Each row was made from one small tree. The marks that hang from a mark follow it in brackets, in the order of their numbers. Every link used is in the known rows. Write each row's tree.
Known rows
j_815(j_108 j_985(j_271)): [-1.65  0.02  0.10 -4.05  1.16 -2.64 -1.22 -2.73 -2.95 -1.78  3.20 -2.87
  2.67 -1.82  2.29 -1.81 -3.24  2.58  2.35  0.90 -0.97  0.41 -1.53  0.41
 -1.55  1.25 -0.01 -1.82 -1.54]
j_600(j_225): [-2.44 -0.16 -0.69 -1.95 -2.34 -1.20  2.16 -1.46 -1.55 -0.17  3.41 -2.23
  2.77 -0.49  0.65 -0.29  1.28  3.57  1.77  1.54  1.25  0.20 -2.07  2.69
  0.33 -1.14  0.57 -2.02 -1.61]
j_985(j_873): [-3.45  1.86  0.06 -1.92 -1.20 -1.55  2.03 -1.05 -2.78 -2.76  3.52 -3.21
  2.36 -1.48 -0.02 -0.26 -0.22  2.19  2.61  0.89  1.26  1.26 -0.84  1.63
  0.50  0.25  0.31 -0.96 -1.03]
j_985(j_28(j_607) j_873): [-3.15  1.56 -1.02 -1.82 -0.53 -1.73  3.14 -0.54 -4.19 -3.17  4.14 -3.89
  0.82 -1.74 -0.70  0.08  0.59  2.54  2.11  0.39  3.16  2.21  0.53  1.86
 -0.58  0.68  0.66 -0.72 -3.58]
j_985(j_28(j_225 j_607) j_873): [-2.45  0.70 -0.96 -2.51 -0.57 -1.70  4.34 -0.78 -3.71 -2.90  3.23 -3.39
  1.36 -1.53  0.46 -0.36  1.44  3.01  1.51  0.28  3.74  2.23  1.23  2.01
 -1.15  2.88  0.83 -1.19 -4.17]
j_985(j_271): [-2.81  0.01 -0.05 -2.78 -0.56 -2.66  0.19 -1.52 -2.85 -2.12  4.71 -2.46
  2.71 -1.84  0.44 -0.50 -0.73  1.94  2.31  1.46  0.33  0.84 -1.21  2.30
 -0.83 -0.56  0.32 -2.11 -1.31]
j_760(j_873(j_607)): [-3.30  2.16  0.51 -2.00 -1.53 -0.01  1.74 -0.94 -3.71 -2.28  0.50 -2.55
  1.39 -1.28 -0.05  0.00  0.05  3.98  1.11  2.11  0.77  0.85 -0.89  0.41
 -0.63  0.84  0.35 -1.71 -1.80]
j_760(j_873): [-3.30  1.17  0.21 -2.08 -1.31 -0.19  0.95 -1.23 -2.66 -2.25  2.47 -2.94
  2.38 -1.37  0.68 -0.70  0.09  2.84  1.83  1.07  0.97  0.90 -0.82  1.46
 -0.06  0.69  0.05 -1.45 -0.95]
j_815(j_108 j_985(j_28(j_225 j_607) j_271 j_873)): [-1.42  0.07 -0.50 -4.66  2.18 -3.48  2.33 -1.87 -3.95 -3.47  3.53 -4.76
  1.72 -2.10  2.10 -1.81 -1.74  3.37  1.90  0.01  1.86  2.05  1.31  0.16
 -2.98  4.91  0.17 -1.02 -4.54]
j_985(j_271(j_892) j_873): [-3.43  0.82 -0.24 -2.53 -1.24 -3.60  0.70 -1.05 -3.63 -3.40  4.73 -3.93
  1.78 -1.64  0.35 -0.24 -0.69 -0.16  3.70  1.02  0.64  1.83 -0.39  1.52
 -1.14  0.71  0.04 -2.13 -1.42]
j_815(j_985): [-2.42  0.56 -0.07 -2.75 -0.59 -0.46  1.23 -1.94 -2.11 -1.43  1.88 -2.35
  1.34 -1.33  1.59 -0.63 -1.79  2.19  1.99  0.88  0.37  0.46 -2.47  1.43
  0.59  0.99  0.26 -2.55 -1.36]
j_28(j_225 j_607 j_985(j_271(j_892) j_873)): [-3.50  0.28 -1.09 -3.90 -1.37 -2.82  3.20 -1.27 -2.26 -3.11  4.44 -2.56
 -0.31 -1.71  0.91 -2.20  0.24 -0.18  2.62  0.19  2.55  1.91  1.47  1.70
 -1.11  4.09  0.69 -3.06 -3.77]
j_985(j_28(j_225(j_584) j_607) j_271(j_892)): [-1.75 -1.70 -1.86 -3.34 -0.28 -4.25  1.00 -1.12 -4.19 -2.73  4.01 -2.60
  0.73 -2.64  0.65 -1.32  1.56  0.74  0.99  0.43  4.66  1.81  0.39  3.16
 -1.85  2.85  0.39 -2.48 -3.72]
j_600(j_225(j_584)): [-2.57 -0.16 -1.01 -2.00 -1.85 -2.10  1.79 -1.41 -1.23 -0.97  3.44 -2.49
  3.00 -1.51 -0.07 -1.08  1.82  3.54  0.99  1.29  3.13 -0.03 -2.68  3.36
  1.28 -0.55  0.27 -1.31 -0.47]
j_225(j_584 j_600): [-2.31 -0.52 -1.44 -1.80 -1.46 -0.53  2.42 -1.62 -1.28 -1.34  4.07 -2.19
  2.62 -1.79 -0.91 -0.39  0.33  1.91  0.74  1.18  3.03  0.98 -1.88  2.99
  1.46 -0.62 -0.03 -0.17 -0.23]
j_28(j_225): [-2.05 -0.13 -0.25 -2.67 -1.59 -0.88  1.81 -1.78 -2.27 -0.97  2.17 -0.87
  2.77 -1.10  1.90 -0.89  0.62  2.71  1.29  1.12  1.68  0.47 -1.09  2.29
 -0.17  1.43  0.71 -2.23 -1.91]
j_225(j_584): [-2.78  0.63 -0.60 -2.10 -0.95 -1.91  0.61 -1.59 -2.41 -1.95  2.92 -1.78
  2.41 -2.40 -0.09 -1.05  0.38  2.26  1.13  1.02  2.86  0.37 -2.24  2.83
  1.22 -0.23  0.21 -1.21 -0.21]
j_28(j_225(j_584) j_607): [-2.48 -0.15 -1.25 -3.14 -0.98 -1.44  2.73 -1.42 -2.32 -1.90  1.78 -0.39
  1.99 -1.84  0.55 -2.07  1.79  2.61  0.15  0.66  4.68  0.34 -0.47  3.44
  0.10  1.98  0.93 -1.47 -2.12]
j_815(j_108 j_985): [-1.62  0.75 -0.13 -3.27  0.18 -0.63 -0.70 -2.74 -2.66 -0.91  1.42 -1.70
  2.17 -1.34  2.54 -1.76 -2.46  2.95  1.92  0.77 -0.17  0.15 -2.09  0.35
 -0.21  1.06  0.23 -1.75 -1.56]
j_815(j_108 j_985(j_28 j_271(j_892))): [-0.95 -0.70 -0.85 -3.47  0.89 -3.34 -2.32 -2.49 -4.44 -1.80  3.65 -4.00
  1.09 -2.19  2.66 -1.01 -2.71  0.98  2.80  0.43 -0.26  1.55 -1.32 -0.01
 -2.16  2.00 -0.23 -2.58 -3.19]

Which tree is each row?
[-3.48  1.14 -0.42 -3.71 -1.03 -3.97  2.32 -1.40 -2.84 -3.66  2.73 -3.15
 -0.13 -2.91 -0.01 -1.86  0.18  0.94  1.28  1.06  2.77  1.81 -0.37  0.97
 -0.08  4.94  0.27 -2.54 -2.51]
j_28(j_225(j_584) j_985(j_271(j_892) j_873(j_607)))
[-1.71 -0.52 -1.34 -2.49 -0.92 -1.17  2.99 -1.29 -3.62 -1.29  2.76 -1.59
  1.20 -1.42  1.09 -0.59  1.47  3.01  0.81  0.74  3.60  1.54  0.36  2.57
 -1.29  1.76  1.01 -2.05 -4.30]
j_985(j_28(j_225 j_607))
[-1.85  0.04 -0.45 -2.68 -0.18 -2.22  4.92 -0.85 -3.65 -3.10  4.40 -5.28
  1.99 -1.66 -0.74  1.35 -0.04  3.63  1.14  1.92  1.76  3.13  0.59  0.71
 -2.11  2.83  0.15 -0.66 -4.02]
j_985(j_28(j_225(j_600)) j_271 j_873(j_607))
[-2.39 -0.92 -2.38 -3.15 -1.58 -0.01  5.12 -1.88  0.09 -1.13  3.63 -0.69
  0.58 -1.81 -0.37 -2.32  1.22  1.91 -0.29  0.43  5.12  1.13  0.04  3.07
  1.37  2.70  0.70 -1.00 -2.64]
j_28(j_225(j_584 j_600) j_607 j_985)
[-3.40  1.31 -0.30 -3.09 -1.48 -1.18  3.60 -1.78 -1.21 -2.31  3.55 -2.60
  1.32 -1.81  1.13 -1.66 -0.01  2.26  1.90  0.30  1.84  1.50 -0.13  1.33
  1.14  3.77  0.38 -1.82 -2.20]
j_28(j_225 j_985(j_873))
[-0.71 -1.20 -0.83 -4.64  1.78 -2.92  0.89 -2.29 -3.90 -2.05  3.07 -2.98
  1.82 -2.00  2.83 -1.96 -1.59  3.33  1.22  0.31  1.82  1.29  0.40  0.83
 -3.02  3.83  0.42 -1.96 -4.78]
j_815(j_108 j_985(j_28(j_225 j_607) j_271))
[-2.31 -0.95 -2.05 -2.98 -2.24  0.95  5.28 -1.88 -0.27 -0.44  3.63 -0.60
  0.56 -0.86  0.45 -1.39  0.72  1.89  0.50  0.67  3.34  1.27  0.50  2.45
  0.62  2.14  1.12 -1.73 -3.51]
j_28(j_225(j_600) j_607 j_985)
[-2.49 -1.63 -2.06 -3.97 -0.63 -1.73  4.50 -1.75 -0.23 -2.01  5.58 -1.75
  1.10 -2.28 -0.56 -2.36  0.57  1.57  0.17  0.55  4.25  1.47  0.48  3.19
  0.32  2.80  0.42 -1.15 -2.61]
j_28(j_225(j_584 j_600) j_607 j_985(j_271))
[-2.05 -0.21 -0.78 -2.80  0.46 -3.39  4.62 -0.74 -3.40 -3.91  4.57 -5.56
  2.25 -2.65 -1.33  0.59  0.42  3.58  0.26  1.69  3.54  2.91  0.15  1.42
 -1.24  3.28 -0.22  0.26 -3.05]
j_985(j_28(j_225(j_584 j_600)) j_271 j_873(j_607))
[-2.08  1.63 -0.92 -3.01  1.25 -1.64  1.67 -1.62 -4.10 -2.90  2.57 -4.22
  0.76 -1.90  1.19 -1.28 -1.86  3.22  2.14 -0.11  1.81  1.80  0.19 -0.09
 -1.22  2.61  0.17 -0.52 -3.79]
j_815(j_108 j_985(j_28(j_607) j_873))
[-1.32  0.74 -0.53 -3.59  1.62 -2.81  1.20 -2.16 -3.14 -3.27  2.19 -4.73
  2.40 -2.90  2.16 -1.89 -1.10  3.78  0.96 -0.33  3.02  1.52 -0.85  0.38
 -0.18  5.39 -0.48 -0.08 -2.32]
j_815(j_108 j_985(j_28(j_225(j_584)) j_873))
[-3.03  0.62 -1.23 -2.45 -0.45 -3.87  1.66 -0.51 -4.83 -3.96  5.32 -4.67
  0.22 -1.95 -0.33  0.03  0.26  0.18  3.10  0.44  2.48  2.72  0.99  1.78
 -2.20  1.19  0.35 -1.97 -3.87]
j_985(j_28(j_607) j_271(j_892) j_873)
[-2.16 -1.13 -1.75 -3.23  0.57 -3.38  5.18 -0.74 -2.44 -4.02  6.16 -5.14
  2.28 -2.48 -1.26 -0.41  1.14  2.38  0.73  0.49  5.10  2.86  1.42  2.87
 -1.22  3.13  0.03  0.43 -3.24]
j_985(j_28(j_225(j_584 j_600) j_607) j_271 j_873)
[-2.47 -0.32 -1.22 -3.14 -0.57 -3.84  2.69 -0.77 -4.49 -3.57  4.47 -4.07
  0.75 -1.77  0.79 -0.41  0.99  0.63  2.57  0.33  3.19  2.73  1.65  1.91
 -2.75  3.40  0.44 -2.26 -4.64]
j_985(j_28(j_225 j_607) j_271(j_892) j_873)
[-3.67  1.71  0.07 -3.96 -0.06 -3.74  3.48 -1.32 -2.27 -3.97  3.26 -3.46
  1.02 -3.25 -0.51 -1.99 -0.18  2.90  0.75  1.14  2.73  1.63 -0.35  1.11
  0.12  4.55  0.20 -1.60 -2.27]
j_28(j_225(j_584) j_985(j_271 j_873(j_607)))
[-0.70 -0.42 -1.23 -3.76  0.75 -0.97  1.33 -2.36 -3.73 -1.12  1.15 -1.88
  1.15 -1.51  2.92 -1.82 -0.94  3.68  0.84  0.16  2.38  1.03  0.03  0.61
 -1.83  3.68  0.66 -1.71 -4.67]
j_815(j_108 j_985(j_28(j_225 j_607)))
[-4.26  1.56 -0.62 -3.49 -0.31 -2.74  3.16 -1.14 -2.14 -3.65  5.91 -3.36
  0.41 -2.25 -0.79 -1.77 -0.72  1.34  2.62  0.41  1.78  1.78  0.79  1.83
 -0.30  1.65  0.55 -1.70 -2.85]
j_28(j_607 j_985(j_271 j_873))
[-3.04 -0.68 -1.27 -4.39 -0.10 -3.12  2.69 -1.80 -1.35 -2.61  4.44 -1.36
  0.89 -2.96  0.33 -3.18  0.57  1.83  0.49  0.39  4.10  0.86  0.12  3.13
  0.02  3.29  0.73 -2.26 -2.54]
j_28(j_225(j_584) j_607 j_985(j_271))
[-3.06 -0.70 -1.89 -3.59 -1.92 -1.69  5.13 -1.41 -1.06 -2.63  5.55 -2.97
  0.05 -1.12  0.19 -1.42  0.05 -0.48  2.28  0.40  2.79  2.55  1.85  1.80
 -0.83  3.67  0.52 -1.94 -3.87]
j_28(j_225(j_600) j_607 j_985(j_271(j_892) j_873))
[-1.91  1.97  0.40 -3.52  2.04 -3.53  0.53 -1.72 -5.15 -3.69  2.82 -5.64
  1.26 -2.50  0.85 -0.40 -3.06  4.03  2.01  1.20 -0.41  2.08 -0.71 -1.38
 -2.36  2.85 -0.19 -0.89 -3.70]
j_815(j_108 j_985(j_28 j_271 j_873(j_607)))
[-1.82 -1.12 -0.88 -2.81 -0.16 -2.57  4.29 -1.09 -2.53 -3.04  6.47 -5.74
  3.15 -1.73 -0.02  0.81 -0.03  2.55  1.88  0.95  1.97  3.10  0.84  1.67
 -1.51  2.64 -0.20 -0.34 -2.99]
j_985(j_28(j_225(j_600)) j_271 j_873)
[-1.76  1.62 -0.24 -2.77  1.20 -1.97  0.38 -2.00 -3.80 -2.72  3.00 -5.05
  1.76 -2.06  1.66 -0.72 -2.37  3.27  2.44 -0.05  0.61  1.70 -0.98 -0.59
 -0.51  2.66 -0.28 -0.58 -2.61]
j_815(j_108 j_985(j_28 j_873))
[-2.93  1.75  0.23 -2.34  0.32 -3.68  2.13 -0.71 -5.17 -4.01  4.23 -5.22
  1.39 -2.46 -1.07  1.04 -0.76  3.31  2.00  1.72  0.77  2.56 -0.28  0.51
 -1.87  1.08  0.21 -1.19 -3.32]
j_985(j_28 j_271 j_873(j_607))
[-2.16 -0.96 -1.50 -3.04 -0.14 -2.28  5.54 -0.74 -2.81 -3.34  6.20 -4.85
  2.17 -1.58 -0.40  0.21  0.56  2.45  1.59  0.75  3.28  2.98  1.92  2.18
 -2.13  2.50  0.30 -0.21 -4.20]
j_985(j_28(j_225(j_600) j_607) j_271 j_873)
[-3.25  2.82  0.60 -2.59 -0.45 -0.79  3.42 -1.20 -3.48 -2.92  0.47 -3.67
  0.53 -1.34  0.28 -0.06 -1.93  3.18  1.97  1.52  0.33  1.26 -1.71 -0.04
  0.03  2.20  0.36 -1.87 -2.15]
j_815(j_985(j_873(j_607)))
